Known rows, with every step that occurs:
dema, vodunum, botu, rutimi, sinorur, vagal: [  3   4  13 -17  -8  -7  10 -20 -11 -18 -16 -12   0   9   8  -9  -5 -48
   4 -13   4   1  20 -29 -12  24 -38  -1 -16 -17  -2]
sinorur, vagal, botu, balu: [ -7   2  14  13  -5 -19  19  14 -41 -22   0  -9 -14  27  25 -10 -13 -33
  22  -3  35 -16  12  -7   3  23  -9  24 -11   4   5]
botu, balu, dema, vodunum: [ 11  29  11   4  12  -6  -5   8 -25   7 -27   7 -12  24  -5 -15 -15 -31
  34   9  18   7  14 -15  -8  17 -26  16   1  24  -9]
botu, rutimi, sinorur, sepu, zizam, rafo: [ -22  -13    7    2   15   -2    2  -36  -23  -34  -10   -6  -16  -33
   -9  -23  -30 -113  -57    9   36   16   16  -15   -1   25  -10   19
  -20  -51  -18]
vagal, sinorur, rafo: [ -9 -12  10   9  12   0  11  -8 -35 -18   0  -8 -15  -7   8 -14 -15 -11
 -28   2  15 -39  19  -7   9  19 -17   6 -31 -13  -7]
mulebi, balu, botu: [  5  22  11   9   8   6  -2 -11 -36 -19 -18  -8 -14  11  17 -16 -10 -27
  17  -2   7   4  12 -10   3   7 -26   1  -6  10  -4]
vodunum, mulebi: [ -1  10  16  -1   8  -2  13  -9 -28   2 -17  -9 -19   5  12 -11 -15 -61
  14  10  23  -1   2  -9   4  12 -26  21 -17  13 -16]
vodunum, mulebi, balu, botu, rutimi, sinorur: [  9  14   6  -5   0  -1 -21 -16 -15 -17 -40 -17 -10  14  -4   1   3 -69
   1 -13 -18  11  17 -18 -12   2 -40  -5  -1   3   9]
mulebi, balu, dema, vodunum, botu, rutimi: [ 24  26  14   1   0   6 -23  -3  -7  -8 -34  -2  -4  31 -12  -8   4 -43
  37  -4 -24  14  27 -19 -14   4 -42   2   5  20  -4]
rutimi, sinorur, vagal: [-12  -1  13 -14  -3  -8  28 -25 -34 -21  -2  -9  -9  -7  26 -16 -24 -25
   4  -7  37  -6   3 -19   1  30 -21   8 -23 -16  -5]
sepu, zizam: [-14   4  14  -1  10   4  19 -18 -38 -11 -15  -8 -16 -14  24 -22 -27 -45
  -5  18  42   4   5  -8   7  19 -15  31 -18 -11 -23]
rutimi, botu, vodunum, mulebi, balu: [  8  16   1  16  -3  -4  -4   7 -26  -7 -19 -13 -17  30 -26  -5   6 -47
  26   3  24  21   5 -13   3  10 -33   8   9  32  -7]
mulebi, balu, botu, rutimi: [  8  17  10   3   4   2  -6 -17 -22 -22 -30 -13 -13  15  16 -10  -6 -49
   7  -7 -13   6  25 -14  -6   3 -23   6  -2   3  -2]
vodunum, mulebi, balu: [  3  15  17   6   4  -6   1  -5 -31  -4 -27 -11 -18  18  15  -9  -9 -56
  32   4  15  -1   8  -7   3   8 -36  21 -10  21 -12]
sinorur, sepu, zizam: [-13  -2   9   3  14  -1  17 -10 -38 -25 -16  -3 -17 -21  14 -24 -27 -75
 -26  18  47   4   3 -10   9  18 -14  21 -27 -19 -19]
botu, rutimi, sinorur: [ -6  -3   5 -13   3  -4  15 -36 -18 -15 -25 -14 -13  -2  17  -7 -19 -57
 -15  -1   4   1  14 -20 -13  19 -25  13 -10 -21  -4]
vagal, botu, balu, dema, vodunum: [ 12  25   8  18   9  -7 -16  26 -34  -4 -15   2 -12  38  -7  -6  -6 -25
  41   4   9   4  13 -11  -8  16 -22  11  11  23   3]
mulebi, balu, dema, vodunum: [ 13  33  14   5   7   3 -15   0 -30  -3 -26   0  -9  23   1 -14 -13 -16
  52   2   1  15  16 -14  -3  13 -34   4   5  26 -12]
dema, balu, botu, rutimi, sinorur: [  2  12   5  -9   4   5  -9 -25 -13 -22 -31 -11  -8  11   4  -4  -4 -58
  -7 -10 -18  14  16 -20 -14  11 -35   5   2 -15   3]
mulebi, balu, dema, vodunum, botu: [ 21  30  15   5   4   9 -18   4 -22  -5 -23   3  -5  26 -10 -14  -1 -17
  46   1  -3  13  12 -15  -4   8 -45  -5   1  26  -8]
vodunum, botu, balu: [  5   9   9   7   7  -5  18  -3 -22  -6 -19  -1 -14  18   6 -16  -9 -50
   5  12  28  -9   7 -10  -4  12 -31  21 -16   7  -4]
vagal, botu: [ -5   3  10  14   5  -1  11  -4 -43 -18   1 -11 -17  13  22  -8 -14 -28
  15   6  20  -6   6  -8   3  16 -12  16  -5   0  -4]
mulebi, balu: [ -1  13  14   8   4  -4  12 -16 -36 -13 -20  -9 -17  12  27 -16 -17 -31
  25   5  18  -1  11  -8   3  15 -27  19  -8   6 -13]
mulebi, vodunum, botu: [ 10  16  11  10   6  14  13 -10 -29  -6 -18  -6  -9  12  12 -11  -7 -24
  11   9  15  -3   9 -18  -3  12 -38  -7 -21   4 -11]
balu, dema, vodunum: [  9  27  14  -2  13   6  -5  -4 -27   2 -16   3 -10   9   2 -16 -18 -21
  34   7  11  13  11 -16  -3  17 -23   4  -2  17 -15]
botu, balu: [ -3  10   9   5  10 -10  23  -7 -31  -2 -20  -3 -19  15  17 -16 -19 -49
  10  12  33  -8   9 -10  -2  18 -21  30 -13   5 -10]
mulebi, vodunum: [  1  18  12  10   8   6  16 -15 -37  -4 -21  -6 -14   7  23 -11 -18 -22
  18  11  19  -1  13 -17   0  19 -27   3 -17   2 -17]
dema, vodunum, mulebi, balu, botu: [ 14  35  15   8   8   0 -19   8 -29  -4 -31  -9 -10  25   1  -9   0 -46
  39  -4  -6  12  15 -14   0   5 -42  -5  -3  28 -10]
zizam, sepu: [-13   3  18  -5  11   8  10 -26 -35 -13   4  -6 -22 -15   9 -25 -32 -37
  -1  13  34   1   1  -7   9  21 -13  19 -13  -7 -20]
mulebi, vodunum, botu, rutimi, sinorur: [  9   6   4  -3   0  10   6 -27 -12 -13 -32 -11  -4  10   3   0  -2 -46
 -10  -1  -7   3  18 -28 -19  15 -45 -10 -15 -17   3]
botu, vodunum: [ -2  10   1   4   4  -3  19  -7 -35  -9 -25  -6 -20   4  22 -21 -19 -46
   6  10  21   7  12 -13   3  20 -15  25  -9   8 -15]
botu, vodunum, mulebi: [  3  12   4   5   3  -4   8   4 -28   1 -33  -7 -21   9   7 -14 -10 -70
  10   9  17   9   6 -10   3  13 -24  27 -10  22 -14]
vodunum, mulebi, balu, botu, rutimi: [ 12  20  12   3   3   1 -17  -6 -15 -12 -37 -14 -14  21   3  -4   2 -71
  13  -7 -17   7  22 -12  -6  -3 -32   8  -5  17  -1]
rutimi, sinorur: [ -9   1   6  -8   7  -1  20 -30 -32 -13 -14  -8 -14  -6  18 -13 -23 -33
  -5   5  26  -1   0 -17  -5  24 -26   7 -14 -15  -6]
botu, balu, dema, vodunum, mulebi: [ 15  31  13   4  12  -6 -14  18 -18  17 -35   6 -12  29 -16  -9  -6 -54
  41   9  13   9  11 -13  -7  10 -34  17  -1  38  -8]
vagal, sinorur: [ -6  -5  10  -3  12   2   8 -14 -41  -6 -12 -11 -15   2  22 -12 -22 -29
  -7   5  18 -28  18  -6   9  17 -25  15 -21 -10 -11]

Rows:
[ 10  19  11   7   8  -7  12   4 -23   2 -24   0 -10  26   4 -14  -6 -47
  22  10  18  -5  12 -16  -6  16 -40  14 -11  12 -10]	dema, vodunum, botu, balu
[ 17  31  14   3   5  -3 -25   1 -16  -6 -43 -13 -10  28   2  -3   5 -67
  29  -8 -27  13  30 -16  -8   0 -40   1   1  21  -7]	dema, vodunum, mulebi, balu, botu, rutimi
[ 17  16   7 -13   3   8 -17 -18  -2  -6 -27  -2  -1  12 -20  -5  -2 -43
   6  -4 -15  16  16 -27 -21  13 -42  -8   1  -3   2]	balu, dema, vodunum, botu, rutimi, sinorur
[  6  17   8   3  11  -2   3   1 -23   1 -22   6 -16  16  -2 -16 -19 -36
  20  11  26   3   9 -11  -5  12 -18  21  -4  19  -3]	botu, balu, dema
[  8  27  18   8   5  -8  -8   2 -31   3 -32 -10 -14  26  10  -8  -6 -52
  48   3   5   5  14 -12   1  12 -44  12  -5  25 -18]	dema, vodunum, mulebi, balu
[  3  11   0   9   3   1   5   3 -24  -1  -8 -11 -18  17 -24  -6   1 -48
   9   9  35  20   0 -15   3  13 -22   9   1  23 -10]	rutimi, botu, vodunum, mulebi
[  8  17  14   1   8   4  10  -8 -27  -4 -12  -4  -8  12  12 -16  -9 -37
  19   9  13   0  10 -17  -1  16 -37   3 -14   5 -18]	dema, vodunum, botu
[  7  17   5  11  -2  -8  -3   7 -31  -5 -42 -10 -20  22  10 -13  -4 -66
  31   4   7  11  14  -7   3  10 -34  27  -5  30 -10]	botu, vodunum, mulebi, balu
[  9  21   1   6   6   5  -4   9 -28  -6 -32  -6 -18   8  -3 -14  -4 -64
   4   3   7  15   9 -11   2   5 -22   9  -9  26  -6]	balu, botu, vodunum, mulebi
[ -2  -1   8   8   2  -3   6  -9 -30 -22 -11 -16 -16  18  22  -3  -9 -52
   3   0  -2  -4  19 -11  -7  12 -10  21  -2  -8  -2]	vagal, botu, rutimi
[ 17  21   3  23  -5   0 -34  32 -34 -10 -31  -5 -17  37 -17  -2   7 -48
  46  -3  -6  18  12  -4  -1   4 -27  14  15  44   9]	vagal, botu, vodunum, mulebi, balu, dema
[-23 -15  12  12  23   4  -7 -13 -47 -26   2  -3 -20 -30  -5 -27 -33 -81
 -53  15  51 -15  21   0  20  23 -11  19 -34 -39 -25]	vagal, sinorur, sepu, zizam, rafo
[  3  12   7  -4   8   7   2 -21 -18 -17 -20 -10 -14   2  15 -12 -11 -51
 -10  -2  -5   3  20 -16  -6   5 -13   7  -9  -5  -6]	balu, botu, rutimi
[ 18  24   2  14  -2   5 -24  15 -21  -4 -19  -3 -15  32 -47  -4   8 -31
  36   2  17  32   5 -13   0   4 -31   2  16  46   0]	rutimi, botu, vodunum, mulebi, balu, dema
[  6   2  10  -4   3   4  13 -22 -10 -12 -20 -10 -12   8  12 -12  -7 -60
  -5   5   2  -3  15 -15  -8   8 -26  16 -15  -7  -9]	vodunum, botu, rutimi
[ 13  29  16  -2  13   3 -15   6 -21  13 -23   2 -12  14 -11  -9  -8 -45
  40   7   8  13   8 -14  -3  10 -32   6  -4  32 -15]	balu, dema, vodunum, mulebi
[ 12  12   9   6   2  10   7 -18 -15  -8 -31 -10  -8  16  13  -5  -2 -47
   1   5  -6  -1  23 -21 -12   9 -35  -1 -19  -4  -8]	mulebi, vodunum, botu, rutimi
[ -8   1  18   8  -4  -9  18   3 -45 -29  11 -12 -13  12  30 -12 -15 -22
  21  -6  31 -11   7  -7   8  22  -6  15 -15  -2  -2]	sinorur, vagal, botu
[ 12  28   7   8  12  -1  -5   8 -19   5  -2   3  -8  30 -39  -7  -3 -10
  32   8  34  17   7 -20  -7  17 -25  -3  13  25  -4]	rutimi, botu, balu, dema, vodunum
[ -5  -7   3   1  -1  -6   2 -20 -28 -26 -13 -18 -13  11  14   3  -9 -51
  -9  -6  -2  -2  12 -18 -14  19 -19  11   1 -23   9]	vagal, botu, rutimi, sinorur
[ 19  21  12  -5   5  11 -14  -7  -4  -2 -24   0  -5  18 -12 -10  -3 -46
  19   2 -13  12  21 -21 -14   7 -32   3  -3  11  -8]	balu, dema, vodunum, botu, rutimi
[ 10  24  13   7   7   4 -12   1 -30  -9 -26  -9 -15  16   4 -10  -3 -50
  23  -3   4   5   8  -9   3   0 -34   3  -8  24  -3]	vodunum, mulebi, balu, botu
[ 20  26   8  14   7  10  -4  10 -18   2 -31   8  -7  25 -17  -8  -2 -22
  23  10  15   3  12 -18 -11   8 -38  -3 -10  24   3]	mulebi, vodunum, botu, balu, dema
[ 17  25   6   9   0   0 -22  15 -23  -1 -43  -1 -18  23 -13 -11  -3 -53
  39   3   1  22  12  -8   0   5 -32  20   4  45  -4]	botu, vodunum, mulebi, balu, dema
[ 11  25   4   9   4   4 -16  15 -24  -7 -40  -5 -17  21  -6 -11   3 -70
  18  -1  -5  21  10  -9   2   5 -34  16  -1  30  -7]	dema, balu, botu, vodunum, mulebi
[ 11  18   8  16   6   2  14   2 -25   0 -29  -1 -10  26   5  -9  -4 -36
  13  11  20  -8  12 -17  -7  13 -42   3 -18  10  -4]	mulebi, vodunum, botu, balu
[-25  -9   8   7  18   1   5 -29 -37 -33   1  -2 -17 -39  -9 -28 -35 -89
 -49  15  58  15   2 -11   7  28 -13  13 -23 -42 -19]	rutimi, sinorur, sepu, zizam, rafo
[ -2   8  12 -14  -5  -2  -1 -20 -16 -31 -21 -13  -5   8  13  -6  -5 -51
  -1 -21  -6  10  18 -22  -9  16 -28   4  -8 -16   6]	dema, balu, botu, rutimi, sinorur, vagal
[  5  17  11  -1   7   6  -7 -15 -15 -18 -29 -10 -12  17  10  -8  -5 -58
   5  -5 -17  11  21 -14  -8   6 -24  13  -2   0  -7]	dema, balu, botu, rutimi
[-13 -17  -1   4   4  -4  -1 -10 -30 -42 -19 -15 -13  -8   4  -5 -13 -90
 -41   2  16   7  12 -17  -7  19 -17  15 -10 -41   6]	vagal, botu, rutimi, sinorur, sepu, zizam
[-10  -6  13 -18  -7 -11  22 -31 -19 -24 -15 -15  -9  -3  24 -10 -18 -49
  -7 -11  15  -1  17 -22  -8  25 -18  14 -18 -24  -2]	botu, rutimi, sinorur, vagal
[ 14  16   8   4   8   4  -1   4 -14  -2 -20   8 -11  18 -15 -15  -8 -39
  14  11  21   0   6 -11  -6   7 -28  13  -7  21   1]	vodunum, botu, balu, dema
[  2  -4   5 -12   0   4  10 -34  -8 -17 -23 -12  -8   2   4  -7  -7 -60
 -16  -1   0   1  11 -23 -15  14 -35   4 -12 -21   1]	vodunum, botu, rutimi, sinorur
[ 17  25  13  -1  10  13  -9  -1 -18   0 -14   6  -6  13 -12 -15  -7 -21
  30   8   8  10   7 -17  -5  11 -34  -4  -6  19 -10]	balu, dema, vodunum, botu
